Each row was made from one path, in order. Every step used is in the known rows, and no mark comes twice. Write each row's path.
Known rows:
J/U/X/K/A: -21.4; 3.2; -2.1; 27.8; -33.3; 7.9; 0.9; -36.3; -29.0; 54.1; 31.6; -2.7; 2.9; -19.8; 33.4; -9.3; -21.3; 15.9; -8.7; -16.4; -6.1; 0.4; 8.8; 40.8
Y/U/J: -28.6; -3.1; -38.7; -10.7; -5.4; 11.8; -12.9; -21.3; -7.6; 30.1; -5.6; -5.4; -36.9; 9.0; 30.3; 22.3; 10.2; -0.4; -10.1; 7.3; -21.9; 0.1; 10.9; 14.2
K/Y: -17.3; 4.9; -35.5; 15.6; 3.3; 14.0; 15.5; -11.5; 5.3; 28.9; 8.9; -6.5; -14.9; 16.2; -5.0; 15.3; -30.2; 9.9; -43.2; 13.6; 0.1; 8.8; 6.6; 23.4
D/Q: -18.2; 1.6; -42.6; 14.6; -4.1; 9.3; -3.8; -6.8; 4.9; 42.7; 12.2; -1.0; -22.3; 16.0; 8.0; 31.5; -17.5; 1.8; -26.8; 17.6; -18.7; 19.8; 7.4; 8.2
K/Y/U/J/A: -27.2; 7.3; -39.9; 9.9; 0.0; 17.2; 11.2; -18.2; -21.0; 25.5; 1.9; -2.3; -29.8; 3.7; 11.5; 20.9; -4.3; 15.8; -26.4; 1.9; 10.8; -3.9; 20.6; 35.0
A/K/Y/U: -28.9; 1.1; -38.2; 6.7; -17.3; 30.1; 5.8; -16.0; -3.1; 40.7; -4.1; 6.7; -22.2; -1.9; 21.0; 18.4; 1.3; 0.1; -20.5; -3.7; -28.2; 18.9; 10.3; 27.6
F/D/Q/K/X: -30.6; 8.2; -24.8; -1.9; -15.7; 5.4; -4.5; -21.1; 18.3; 29.1; 13.6; 2.0; 15.2; 19.5; 13.8; 31.8; -11.8; 10.0; -2.1; 23.8; -7.2; 34.9; -7.5; 23.7
Y/K/J/U: -30.5; -5.9; -33.4; 4.1; -21.0; 4.7; -2.2; -42.1; -34.7; 46.8; 5.9; 2.2; -26.3; -5.5; 16.6; 10.7; 2.2; -15.5; 19.9; 0.6; -26.8; 9.9; 10.6; 19.5
Q/D: -32.7; 2.5; -20.2; -13.9; 3.6; 18.8; -6.0; -25.5; 23.5; 22.1; 7.6; -0.6; -7.1; 1.4; 45.6; 12.0; -19.2; -0.8; -6.9; -3.7; -13.1; 13.3; 10.0; 13.9
Y/U/X/K/A: -36.2; 0.6; -16.8; 15.5; -24.6; 16.2; -14.7; -17.2; 0.2; 58.8; 13.4; -3.0; 4.2; -21.8; 51.3; -2.6; -15.6; 8.3; -25.7; -2.0; -29.4; -2.4; -7.8; 30.1
U/J/K/A: -18.4; -4.7; -27.9; -9.1; -20.1; -30.1; 15.2; -39.0; -41.6; 19.7; 21.2; 5.7; -22.9; 13.0; 0.0; 7.5; 16.1; 1.7; 17.5; 4.5; -6.7; 11.4; 26.6; 25.7
F/D/Q/K/Y/U/J/A: -39.7; 15.1; -31.5; 5.4; -23.9; 8.6; -2.4; -22.3; -9.1; 24.1; 11.6; 8.6; 2.9; 20.3; 14.1; 34.5; 1.8; 21.9; 1.6; 19.7; 12.5; 18.9; 8.2; 39.9
D/Q/K: -24.7; 0.3; -47.9; 16.3; -10.7; 13.1; -2.4; -11.7; 5.5; 42.5; -7.1; 2.7; -20.1; 15.8; 14.3; 31.3; -14.4; 4.0; -19.7; 19.9; -27.1; 23.2; 4.4; 3.6
F/D/Q: -28.1; 8.2; -21.6; -0.5; -18.9; 4.1; -10.9; -15.4; 14.5; 30.3; 28.0; 1.2; 11.0; 28.5; 6.9; 31.5; -10.2; 7.8; -6.4; 28.3; -2.9; 27.9; -3.1; 28.5
J/U/X/K: -21.1; -2.0; -10.4; 18.5; -29.8; 11.0; -7.7; -33.4; -16.0; 52.2; 20.8; -7.3; -2.3; -4.4; 36.1; -7.2; -23.8; 10.4; -10.9; -9.7; -19.4; 5.3; 2.6; 31.6
D/Q/K/J/U: -19.4; 2.5; -45.3; 20.2; -13.0; 7.7; 4.6; -19.0; -20.0; 43.4; -2.2; 2.1; -32.6; 3.8; 13.2; 26.3; -12.2; 4.3; -9.4; 2.6; -21.1; 10.7; 9.2; 13.2
X/K/Y/U/J: -33.3; -5.3; -44.7; -5.2; -24.2; 1.2; -15.2; -29.6; -5.3; 41.2; -7.5; -0.9; -20.3; 25.9; 8.1; -2.3; -15.5; 6.5; -38.9; 8.4; -27.1; -16.7; -8.0; 22.6
F/D/Q/K/J: -33.6; 9.0; -28.1; -0.6; -23.3; -3.6; -6.2; -18.9; 4.3; 30.4; 16.1; 6.8; 7.6; 24.9; 7.3; 23.5; -12.2; 6.7; 2.7; 24.7; -10.3; 20.4; -7.1; 24.8
J/U: -9.7; -1.2; -17.1; 14.1; -12.1; 27.3; 8.0; -32.6; -17.3; 34.9; 11.6; -10.3; -26.7; 1.3; 20.1; 23.6; 1.0; 7.5; -8.3; -5.1; -0.8; 13.3; 20.8; 33.5
Y/U/X/K: -36.2; -3.5; -24.8; 6.5; -20.9; 19.4; -25.0; -14.6; 13.4; 57.3; 2.2; -7.5; 0.7; -7.2; 53.8; 0.0; -18.9; 4.0; -30.0; 2.3; -41.5; 2.7; -14.6; 20.3
K/Y/U/J: -24.0; 2.7; -43.8; 2.6; 4.3; 16.5; 3.9; -15.4; -4.9; 25.7; -5.5; -6.5; -32.3; 12.1; 9.1; 22.7; -12.7; 11.1; -36.7; 7.0; -7.0; -1.1; 10.0; 22.3

Write each row's path:
-24.2; 6.5; -31.0; 21.7; 4.3; 29.9; 4.7; -3.3; 13.3; 41.1; 4.5; -10.1; -7.2; -6.8; 29.0; 16.3; -35.2; 15.1; -48.5; 4.3; -12.8; 9.2; -1.8; 26.4  K/Y/U/X
-30.3; -5.3; -40.8; 1.9; -22.6; 15.7; -12.9; -24.7; 6.2; 48.7; -7.3; -5.2; -11.6; 19.7; 12.6; 2.0; -17.6; 6.3; -49.7; 9.2; -25.5; -11.3; -12.8; 28.8  X/K/Y/U
-16.4; -7.0; -42.4; -13.7; -9.2; -22.6; 13.3; -32.8; -25.1; 14.5; 5.1; 0.0; -29.4; 34.4; -7.4; 10.7; 1.1; 3.1; -1.1; 9.2; -14.6; 13.9; 18.4; 18.9  U/J/K/Y
-23.5; 1.1; -21.7; 10.7; -30.4; -1.4; 8.4; -28.6; -37.0; 46.9; 19.8; 10.6; -21.1; -19.5; 27.7; -9.9; -8.2; -6.2; 19.6; -23.8; -31.1; 10.6; 12.0; 26.2  A/K/J/U/X
-30.9; 4.1; -31.8; -6.8; -19.0; -21.2; 14.0; -37.3; -46.8; 21.8; 19.6; 15.0; -25.4; -0.7; 12.3; -3.9; 12.9; 2.3; 33.4; -9.8; 1.1; 7.9; 32.2; 25.0  U/J/A/K/X
-27.5; -4.9; -39.1; 3.6; -24.5; -1.6; -7.0; -27.4; 4.0; 43.9; 4.4; -1.7; -6.3; 29.1; -3.8; -8.9; -30.1; 6.3; -43.8; 12.9; -21.0; -8.6; -12.4; 23.8  X/K/Y
-21.8; 7.0; -27.8; 12.3; -8.4; -11.8; 17.9; -21.4; -39.9; 33.9; 27.4; 5.5; -21.2; -6.5; 9.0; -2.8; -6.4; -0.3; 8.2; -3.4; 9.8; -7.9; 18.3; 33.3  K/J/A
-13.6; -11.0; -38.1; -24.7; -5.5; -28.3; 11.6; -37.1; -21.5; 15.4; 6.9; -2.7; -25.0; 21.7; 6.3; 9.9; 9.0; -4.6; 14.7; 2.7; -19.8; 22.2; 13.7; 11.5  U/J/K/X
-22.2; -7.5; -29.1; -0.7; -34.1; -10.4; -8.2; -40.6; -28.9; 49.2; 9.6; -1.0; -23.5; 13.6; 9.5; -16.2; -10.5; -3.8; -11.1; -7.3; -25.6; -20.3; -5.4; 28.3  X/K/J/U
-36.2; -0.7; -41.6; 0.8; -27.6; 1.5; -7.2; -33.5; -21.3; 41.1; 0.3; 3.3; -17.6; 17.0; 10.6; -4.9; -6.4; 11.9; -29.1; 1.5; -9.0; -18.6; 2.2; 36.3  X/K/Y/U/J/A
-10.5; 1.4; -24.6; 8.8; -9.0; 2.4; 11.4; -28.4; -34.2; 35.6; 16.3; -5.8; -35.9; -3.5; 11.6; 6.2; -7.2; -1.9; -1.8; -11.3; -5.1; -5.8; 13.3; 27.6  K/J/U
-32.9; -1.4; -23.6; 7.2; -25.5; -25.1; -14.6; -20.1; -5.6; 53.5; 23.5; 1.5; 8.4; -0.1; 25.7; -33.8; -47.1; -0.3; -15.3; 0.0; -40.2; -8.6; -20.6; 12.4  U/X/K/J
-23.0; -11.0; -39.2; -18.6; -11.0; 8.2; -6.0; -28.2; -13.4; 27.6; -8.3; -5.9; -36.1; 13.3; 31.7; 26.9; 27.0; -2.2; -0.4; 4.7; -28.0; 14.5; 15.5; 20.5  Y/U/J/K
-32.2; 1.0; -42.9; -0.4; -18.2; 14.6; 4.4; -21.5; -15.4; 33.8; -4.0; 10.2; -30.5; 2.0; 16.0; 12.7; 2.7; 1.5; -10.2; -4.7; -27.8; 11.6; 14.6; 23.3  A/K/Y/U/J
-21.7; -2.4; -30.1; -4.8; -12.0; 6.6; 11.1; -25.5; -1.8; 38.7; 9.3; 7.4; -13.2; -6.5; 21.6; 6.3; -2.1; -9.2; 5.1; -7.9; -31.7; 30.5; 7.2; 15.0  A/K/X
-34.8; 4.5; -33.7; -3.0; -26.2; -19.5; 7.4; -36.3; -50.3; 22.5; 19.2; 17.6; -27.5; 7.9; 10.4; -2.7; 15.3; 2.6; 34.1; -3.1; -1.3; 3.5; 34.1; 26.7  U/J/A/K
-35.5; 11.6; -23.6; 27.7; -22.4; 22.6; 18.0; -16.7; -29.7; 43.9; 20.9; 11.3; -4.3; -25.6; 36.0; 3.5; -0.8; 13.8; 1.3; -13.9; 3.5; 16.9; 24.4; 46.8  J/A/K/Y/U/X
-26.4; -1.9; -34.7; -2.3; -23.6; -7.7; 6.0; -23.4; -25.1; 40.2; 12.0; 14.5; -25.6; -1.0; 12.4; -6.1; -2.0; -14.8; 12.6; -6.6; -36.1; 8.7; 7.7; 16.9  A/K/J
-19.9; 1.4; -14.1; 24.3; -25.6; 14.2; 0.0; -31.5; -15.6; 49.8; 18.4; -7.3; -2.5; -5.0; 25.6; -6.0; -32.3; 17.0; -23.7; -13.0; -11.4; 2.7; 1.6; 35.4  J/U/X/K/Y
-33.9; 10.7; -30.3; 5.9; -19.6; 22.8; -7.4; -13.6; 18.6; 31.6; 4.5; 1.6; 8.9; 21.9; 16.1; 41.7; -8.8; 16.7; -19.7; 26.3; -4.3; 26.5; -5.7; 32.6  F/D/Q/K/Y/U
-33.4; 6.6; -36.9; 2.5; -21.7; -17.3; 14.8; -32.9; -50.0; 20.4; 19.4; 16.6; -28.7; 7.3; 1.8; -2.7; 6.4; 7.5; 20.7; -4.3; 6.8; 2.1; 33.7; 30.8  U/J/A/K/Y
